In the rows, zero is written as 128.
Known rows, with every step that occurs:
bubape > vuloke > filek > fozir: [164 140 108 105 172 115 100 120 142 131 138 135 166 121  96  73 133 166
 142  79 121 126 118 106 124 107  90 156 158 140 128 126 144 187 172 136
 104 163 128]
toduro > vizit: [130 109  99 113 174 120  93 101 138 142 140 112 148 144 110 102 111 138
 118  94 145 217 105 192 121  68 107 130 141 160 142 148 139 148 156 104
 132 187  89]
tunub > filek > kili > nuli: [126 132 116 134 180 116  76 100 104 137  91 154 158 143 124 113 107 121
 124  67 129  64 118 113 141  97 122 184  53 103 141  93 123 178 169 134
 108 134 110]
pini > vizit > seriva > filek > vuloke > bubape: [ 95 132 132 126 184 111 108 114 144 120 135 155 168 127 104 117 120 158
 157  80 142 149  81 184 109  82  67 121  61 179 138 118 145 159 180  88
  95 156 105]
seriva > filek: [139 142 119 123 180 102  94 111  92 141 107 156 158 124 139  81 117 135
 108  79 145 133  85 203 134  74  75 136 106  79 136 102 124 149 153 126
 119 200 127]
filek > vuloke: [133 146 113 130 170 120  94  91 112 128 109 163 161 125 137 123 100 149
 141  81 134 104  98 132 145  79  40 123 125 138 137 141 142 182 182 134
 107 167 119]
pini > filek > vuloke: [126 144 110 121 179 107  80  79 121 131 120 179 149 143 162 132  85 148
 128  56 133 116 105 172 120  89  69 107  70 140 127 125 139 173 163 107
 105 157 114]
vuloke > bubape > filek: [110 144  91  87 192 115 102 100  98 129 163 168 166 151 111 105 116 142
 172  76 131 191 101 182 141 108 126 152 151 170 132 115 134 174 167 122
 121 168 119]
kili > filek > toduro > vizit: [132 134  79 141 181 136  88  86 116 148 104 138 143 151 114 123 103 144
 148  67 141 157 113 168 119  80 121 163 109 110 141 142 144 135 153 101
 111 168 112]
pini > vizit > nida: [138 120 144 122 171 115 110  97 158 127 160 132 165 154 155 105 124 163
 125  68 149 139  81 163  57  75  86 114 123 182 141 123 137 147 161  72
 117 140  88]
tunub > filek > fozir: [142 132 108 118 179 113  94 101 120 142 105 165 170 129  98  94 116 137
 169  78 134 112 103 159 118  84 135 192 137 120 143 128 122 161 180 116
 129 141 132]
seriva > vizit > nida: [142 120 116 122 162 121 119 100  96 121 144 121 152 153 153  90 133 156
  72  78 146 106  81 222  74  57  58 142 178 163 150 152 136 137 131 110
 141 184  97]
seriva > vizit: [133 121 109 123 174 121 114 106 108 129 143 129 153 157 138  87 116 142
  82  85 143 159  88 190 102  62  78 132 152 149 146 140 133 148 135 119
 142 190 113]
vuloke > bubape > filek > kili > nuli: [104 146 106  95 194 118  98  91  99 126 156 166 157 158 113 124 112 137
 169  66 127 163 109 131 157 115 129 159 107 144 126 100 133 200 178 130
 103 147 108]
nuli > kili > filek > vizit > nida: [141 143  91 134 176 127 118  82  95 132  88 134 163 144 193 120  80 138
 116  63 145  91 110 157 127  83  96 159 118 125 130 120 130 125 158 136
 120 185  81]
kili > filek > tunub: [127 145 115 134 188 115 117  91 133 138 114 180 157 159 125 125  94 143
 183  59 149  96 110 166 154  65 141 134 142  99 129  69 132 122 155 135
 103 156 109]
toduro > vizit > seriva > filek > pini: [124 109  98 113 173 111  97 114 153 137 134 104 144 114  81 107 125 139
 120  92 146 178 101 188 128  64  83 143 108 163 141 145 145 131 166 109
 108 198  96]
tunub > filek: [134 129  97 124 178 111  81 110 102 142  97 157 169 134 122  89 111 127
 129  80 132 101 108 176 122  89 120 175 106 133 147 112 125 146 157 122
 131 159 124]
vuloke > bubape > filek > fozir: [119 147 101  81 193 117 113  92 112 129 169 175 166 147  93 109 120 148
 201  76 131 204  97 168 139 104 141 164 177 161 128 130 132 185 187 115
 120 152 124]
nida > vizit > seriva > filek: [131 149 126 108 172 110 117 126  68 145 124 130 155 106  96 112 109 138
 141  83 125 163  85 156  99  70  54 157 113 113 143 108 155 120 155 101
 134 189  86]
nida > vizit > seriva > filek > tunub: [132 151 137 110 178 105 127 125  73 146 132 138 160 111  87 120 113 140
 158  84 128 153  83 162 115  65  65 143 125 109 140  92 154 122 162 112
 126 175  78]
bubape > vuloke: [154 134 112 107 172 123 102 123 131 131 113 141 163 138 116  71 110 153
 102  86 129 137 115 123 110  96  57 128 126 133 137 128 139 175 158 160
 124 161 117]
pini > filek > nida: [132 130  99 112 175 113  96  82 103 147 141 161 151 153 156 118  88 144
 142  35 130 111 108 202  95 110 120 127  94 143 126 136 131 162 141 104
 120 147 107]
seriva > filek > bubape: [138 138 116 123 185 104 110 109  86 136 114 147 163 129 158  90 125 141
 137  76 143 105  78 186 126  90  60 109 131  95 136 115 135 153 166 106
 118 173 138]
bubape > vuloke > filek: [156 134 100 112 171 113  91 127 125 132 131 126 165 128 114  70 128 158
 112  81 120 116 121 118 127 114  74 142 133 151 131 115 146 176 151 141
 106 179 121]
fozir > filek > kili: [117 128 118 142 170 111  94 100 109 149 110 143 159 138 131 120 115 138
 121  63 140  53 112 135 155  96  92 164  62  87 128  82 140 180 188 119
 116 127 111]
vizit > seriva > filek > kili: [116 143 135 115 178 108 109 126 129 135 110 132 144 106  92 112 110 133
 133  82 149  60 100 168 155  79  63 155  65 118 136 122 145 144 171 129
  95 174 104]
pini > vizit: [127 123 138 125 182 115 106 103 168 137 159 140 166 159 139 100 108 150
 133  74 145 191  89 132  88  82 106 108  91 166 137 110 134 155 167  79
 118 150 105]
nida > vizit > seriva > filek > vuloke: [129 150 125 116 169 111 112 119  63 139 113 138 158  97 102 124 109 143
 146  81 120 139  83 145 108  68  26 151 101 116 144 119 160 137 168 111
 124 184  88]
nuli > kili: [134 153 106 118 180 127 102  96  93 130 110 133 155 140 169 100  93 122
  86  99 138 134 106 141 144  83  87 152 133 139 130 126 118 135 156 155
 130 202  93]
nuli > kili > filek > vizit > seriva: [122 145  90 130 181 128 122  98 113 134  86 131 160 141 157 126  69 132
 130  71 144 102 119 143 148  84 103 164 102 141 130 115 134 118 162 141
 114 190  85]
vuloke > bubape: [110 152  97 105 186 124 102  94  87 125 144 171 161 139 109 107 107 145
 171  98 131 182 103 217 141 100 119 143 148 162 131 130 133 174 162 108
 130 181 112]
fozir > filek: [114 129 108 135 167 110  95 108  95 151 111 152 168 149 128 107 119 142
 111  70 137  99 107 179 126  87 101 165 127 109 133  75 131 152 174 111
 131 150 118]
nuli > kili > filek: [127 150  93 128 181 131 100  88  97 128  87 151 150 147 180 111  83 121
 108  77 140 107 115 143 149  74 109 167 114 114 129 103 119 109 145 157
 120 199 102]
vuloke > filek: [139 144 103 122 175 104  88 109 113 141 157 130 158 128 125  98 125 143
 143  77 129 119 110 151 147 102 119 152 151 157 128 103 139 153 150  95
 103 202 117]
filek > pini: [156 137 103 118 176 119 102  86 158 138 151 145 157 128 131 108 111 144
 142  77 134 148 104  80 126  90  93 126 125 150 130 125 138 165 175 120
 109 183 131]

Rows:
[125 124 105 134 180 123 108  89 194 131 133 154 154 144 127 128 101 151
 174  49 142 123 110  85 107  75 119 138  76 157 131  91 144 120 165  96
  89 158 125]
kili > filek > pini > vizit > seriva
[158 135 118 129 173  97 116 104  94 145 112 135 173 120 156  92 113 158
 119  60 151 111  79 218 104  85  61 125 110  94 138 121 136 166 171 100
 119 184 100]
seriva > filek > vizit > nida
[107 127  90 142 167 124  89 114  96 158 115 116 158 142  75 129 134 149
 108  82 134 125 113 193 117  95  94 182 119 135 141 126 148 155 185  94
 121 139  99]
fozir > filek > toduro > vizit > seriva
[116 134 139 132 184 114 107 123 154 139 139 130 161 136  97 110 124 154
 128  78 146 150  83 159  88  86  76 132  69 156 142 124 144 142 175  79
  98 148 106]
pini > vizit > seriva > filek > toduro
[132 123 124 118 177 117 114  99 210 132 173 129 161 132 108 120 116 155
 154  73 139 158  99  63  96  87  92 117  89 202 132 121 146 152 184  88
  94 157 116]
filek > pini > vizit > seriva
[ 94 141  91 143 168 116  88  92  64 132 101 181 176 133 125 129 120 155
 147  74 124  95 105 195 152  97  72 159 111 127 130  94 140 191 196 119
 119 144 121]
fozir > filek > vuloke > bubape
[138 158 121 116 174 118 112 123  56 151 122 126 154 106  86 118 116 142
 138  86 121 161  85 148  93  81  47 163 111 106 145 129 159 131 161  96
 129 182  88]
nida > vizit > seriva > filek > toduro
[113 147 126 110 175 107 108 133 117 136 110 139 151 114  90 102 114 137
 123  87 145  97  96 202 135  73  67 156 115 136 139 116 137 123 160 123
 108 194 110]
vizit > seriva > filek
[122 145 132 118 186 109  81  79 133 137 133 163 135 165 161 136  83 132
 115  47 136 110 118 130 126  99 117 123  33 107 120  90 129 181 158 106
  97 143  97]
pini > filek > kili > nuli
[146 136  99 136 182 116  82 105  83 151 108 126 152 125 111  92 131 141
 102  87 142 177  85 211 121  82  75 148  97  83 143 147 134 162 162 109
 115 191 115]
seriva > filek > toduro > vizit
[107 125 144 116 179 116 117 121 183 133 158 129 161 148 102 114 107 151
 142  81 147 158  95 141  90  80  96 123  95 200 140 118 145 135 170  79
 108 145  94]
pini > vizit > seriva
[146 130 107 105 180 125 122 116 122 126 128 132 169 146 138  90 120 158
 140  84 128 105 103 110 103 112  45  95 161 155 136 145 153 177 175 128
 123 133 130]
filek > bubape > vuloke
[128 148 126 101 170 119 121 121  87 144 138 126 154 118  89 125 100 139
 153  88 122 168  96 128  93  75  65 156 138 148 143 124 159 123 159  95
 140 176  76]
nida > vizit > seriva
[156 139 108 127 179 104  94  97 123 139 123 155 159 112 143  87 124 140
 118  72 139 136  86 139 134  81  75 130  93  89 131 100 129 159 167 127
 105 203 142]
seriva > filek > pini
[126 155 105 134 188 125 114  85 102 129  94 160 157 153 167 121  88 125
 126  78 145  97 113 148 167  68 123 153 133 108 124  82 120 113 152 171
 112 182  91]
nuli > kili > filek > tunub
[129 146 128 114 193  97 105  87 137 142 153 179 151 163 139 126  91 145
 144  60 145 136 106 196 130  84 131  97 106 130 120  85 131 152 157 111
 110 147  96]
pini > filek > tunub
[129 144 124 108 175 111 125 124  63 142 130 125 159 109 106 119 116 142
 157  82 123 139  81 148  93  80  42 140 128 125 143 119 161 123 164  88
 133 173  92]
nida > vizit > seriva > filek > bubape
[125 122 100 142 169 105 113 106 102 161 112 139 184 148 131 116 104 155
 128  57 140 120 108 171 123 103 103 149 105 109 132  85 142 180 194  93
 132 140 104]
fozir > filek > vizit
[127 123  95 137 155 119 108 100  37 161 120 141 176 137 127 119 121 148
 143  44 115 102  99 169  92 105  92 180 129 101 136  94 143 164 168 106
 146 130  99]
fozir > filek > nida > vizit
[110 150  96 117 186 111  79  74  97 122 128 195 153 141 151 136  88 153
 154  65 128 140 105 205 130 100  84 110  73 157 124 132 139 185 165 102
 107 161 114]
pini > filek > vuloke > bubape
[145 136 121  84 184 108 115 100 156 145 165 149 163 150 109 101 120 144
 167  58 141 172  96  99 124  87 123 163 179 134 132 120 130 167 190 126
 113 143 128]
bubape > filek > fozir
[128 136 128 102 185 110  96  98 139 140 151 140 150 165 133 119 109 128
 125  46 135 124 111  50 147 101 110 157  92 115 130  83 132 186 178 145
  92 136 108]
bubape > filek > kili > nuli
[108 150 141 117 177 110 105 123 121 133 107 139 142 121  90 120 111 132
 123  78 142  67 104 153 150  78  68 162  73 111 134 100 136 148 172 132
  89 172 101]
vizit > seriva > filek > kili > nuli
[112 116 115 115 179 106 109 122 140 139 132 114 148 125  69 111 125 139
 129  97 152 168  99 232 142  55  96 137 126 153 141 127 143 127 164 120
 110 183  79]
toduro > vizit > seriva > filek > tunub
[128 136 114 113 176 113 137 120 149 150 134 118 170 131  94 123  81 154
 162  75 147 136 109 153 123  98  86 130 121 175 137 145 156 164 187  93
 118 161  84]
filek > vizit > seriva
[118 114 112 107 174 113 106 118 145 139 128 109 144 116  67 105 125 141
 140  95 150 183  97 218 125  56  97 158 138 148 141 154 142 134 173 106
 116 185  92]
toduro > vizit > seriva > filek > fozir
[111 159  79 137 183 136  95  74  73 113  77 173 158 136 176 129  83 131
 136  81 131  98 112 153 167  82  83 163 104 130 128 118 125 140 162 165
 111 193 105]
nuli > kili > filek > vuloke > bubape
[135 129  91 123 182 129 114 102 126 127  97 154 161 154 152 105 104 154
 165  58 133  78 115 120 114  97  82 119 136 119 134 114 149 138 157 127
 111 139 137]
kili > filek > bubape > vuloke
[100 141  79  93 192 125 100 106 100 134 164 137 157 144  64 123 128 149
 168  87 129 210 106 189 132 114 119 168 144 192 138 160 149 174 177 105
 111 160 102]
vuloke > bubape > filek > toduro > vizit > seriva
[122 146  86 127 171 139 118  92  61 134  93 134 155 131 153 127  84 125
 139  60 123  86 112 138 124  87  97 188 122 128 133 125 135 103 143 154
 124 182  80]
nuli > kili > filek > nida > vizit > seriva
[150 139 116 120 173 116  85 119 128 128 128 127 157 133 116  89 125 152
 108  71 117  89 129  69 143 119  77 150  89 125 126  98 145 200 163 151
  86 163 110]
bubape > vuloke > filek > kili > nuli
[139 133  83 141 174 136  91  82 109 142 106 134 143 148 125 126 115 153
 140  63 142 120 109 189 101  76 108 166 133 118 143 148 147 128 150  97
 110 164 101]
kili > filek > toduro > vizit > nida
[111 141  99  94 196 116 102  92 111 128 159 160 158 144 113 116 111 138
 180  71 133 157 104 144 161 114 121 150  99 152 128 121 141 195 178 127
 108 150 113]
vuloke > bubape > filek > kili
[138 138  94 118 162 115 109 111  68 150 166 112 162 109  99 119 128 150
 180  55 109 100 106 145 114 117 103 177 155 172 134 130 157 148 146  87
 111 178  91]
vuloke > filek > nida > vizit > seriva
[125 132  91 125 165 132 121  94  77 145 110 149 155 132 117 131  91 142
 196  37 123  89 108 153  99  87 110 178 123 119 139 119 152 115 140 114
 123 154  97]
kili > filek > nida > vizit > seriva
[129 122  93 123 183 113  98 107  96 137 107 148 175 141 137 100 121 134
 156  77 129  73 102 160 112 105 102 145 132 152 146 128 136 150 168 102
 131 134 135]
tunub > filek > bubape
[109 148 102  92 200 108 116  97 104 130 173 177 173 156  99 115 121 147
 192  77 135 183 100 182 161 102 141 136 166 163 127  96 134 177 176 133
 112 150 106]
vuloke > bubape > filek > tunub
[141 109 106 112 163 119  98  95 125 133 142 103 146 138 128 105 128 150
 109  87 148 166  97 224  92  61  87 138 169 175 145 161 141 139 152  93
 132 177  71]
toduro > vizit > nida
[137 151 133 103 172 111 125 120  79 145 130 136 156 101  82 115 114 143
 166  82 127 170  82 151  99  67  65 167 134 108 140 118 153 129 171  98
 132 177  91]
nida > vizit > seriva > filek > fozir
[124 154  91 141 178 133  95  79  91 121  71 161 154 137 185 125  81 128
 115  73 135  84 112 126 160  73  73 159 101 115 130 114 125 129 159 168
 108 192 105]
nuli > kili > filek > vuloke
[131 114 102 130 179 111  90 106 171 135 129 144 172 127 105 106 122 140
 146  69 130 112 105 102  97  93 116 159  61 184 144 111 137 147 176 100
 106 142 127]
tunub > filek > pini > vizit > seriva
[106 134 127 146 169 114  89  98  97 147 107 151 158 156 132 130 115 135
 108  57 132  66 117 117 147  94 104 172  73  79 126  56 129 186 188 123
 106 128 107]
fozir > filek > kili > nuli
[143 120  90 131 181 106 101 108 112 153  99 143 184 134 124  98  94 140
 148  68 137 119 108 167 116 104 120 159  85 136 146 122 135 172 175 102
 133 148 110]
tunub > filek > vizit
[112 134 104 148 162 111  88  98  87 142  94 165 173 135 134 126 118 151
 119  67 130  69 104 160 141  86  56 156 110 110 134  91 139 176 194 126
 115 141 122]
fozir > filek > vuloke
[149 132 102 115 162 129 121  93  50 154 144 132 166 128 127 114 104 144
 170  53 114 142  92 142  83 102  86 156 148 125 141 148 148 163 150 112
 146 151  89]
filek > nida > vizit
[112 154  97 122 178 124  94  84  83 116 118 182 167 124 123 129 103 155
 175  91 126 134  98 179 156  93  59 129 124 161 134 149 143 201 184 127
 109 171 117]
filek > vuloke > bubape
[113 138  80 132 179 117  75  93  70 123  85 186 177 119 116 113 112 140
 165  84 121  92 105 188 144  99  88 169  91 152 145 132 134 185 177 128
 117 152 127]
tunub > filek > vuloke > bubape
[111 141 123 109 179 109 123 130 113 131 120 134 156 118 103 109 121 142
 145  86 143  76  91 191 126  85  55 132 139 150 139 129 147 127 171 108
 107 171 120]
vizit > seriva > filek > bubape
[171 122 105 120 167 112  95 111 167 122 160 116 171 123 131  80 148 177
 116  65 119 108 112  74  88 113  64 127 113 183 130 118 152 179 163 119
  89 163 117]
bubape > vuloke > filek > pini > vizit > nida
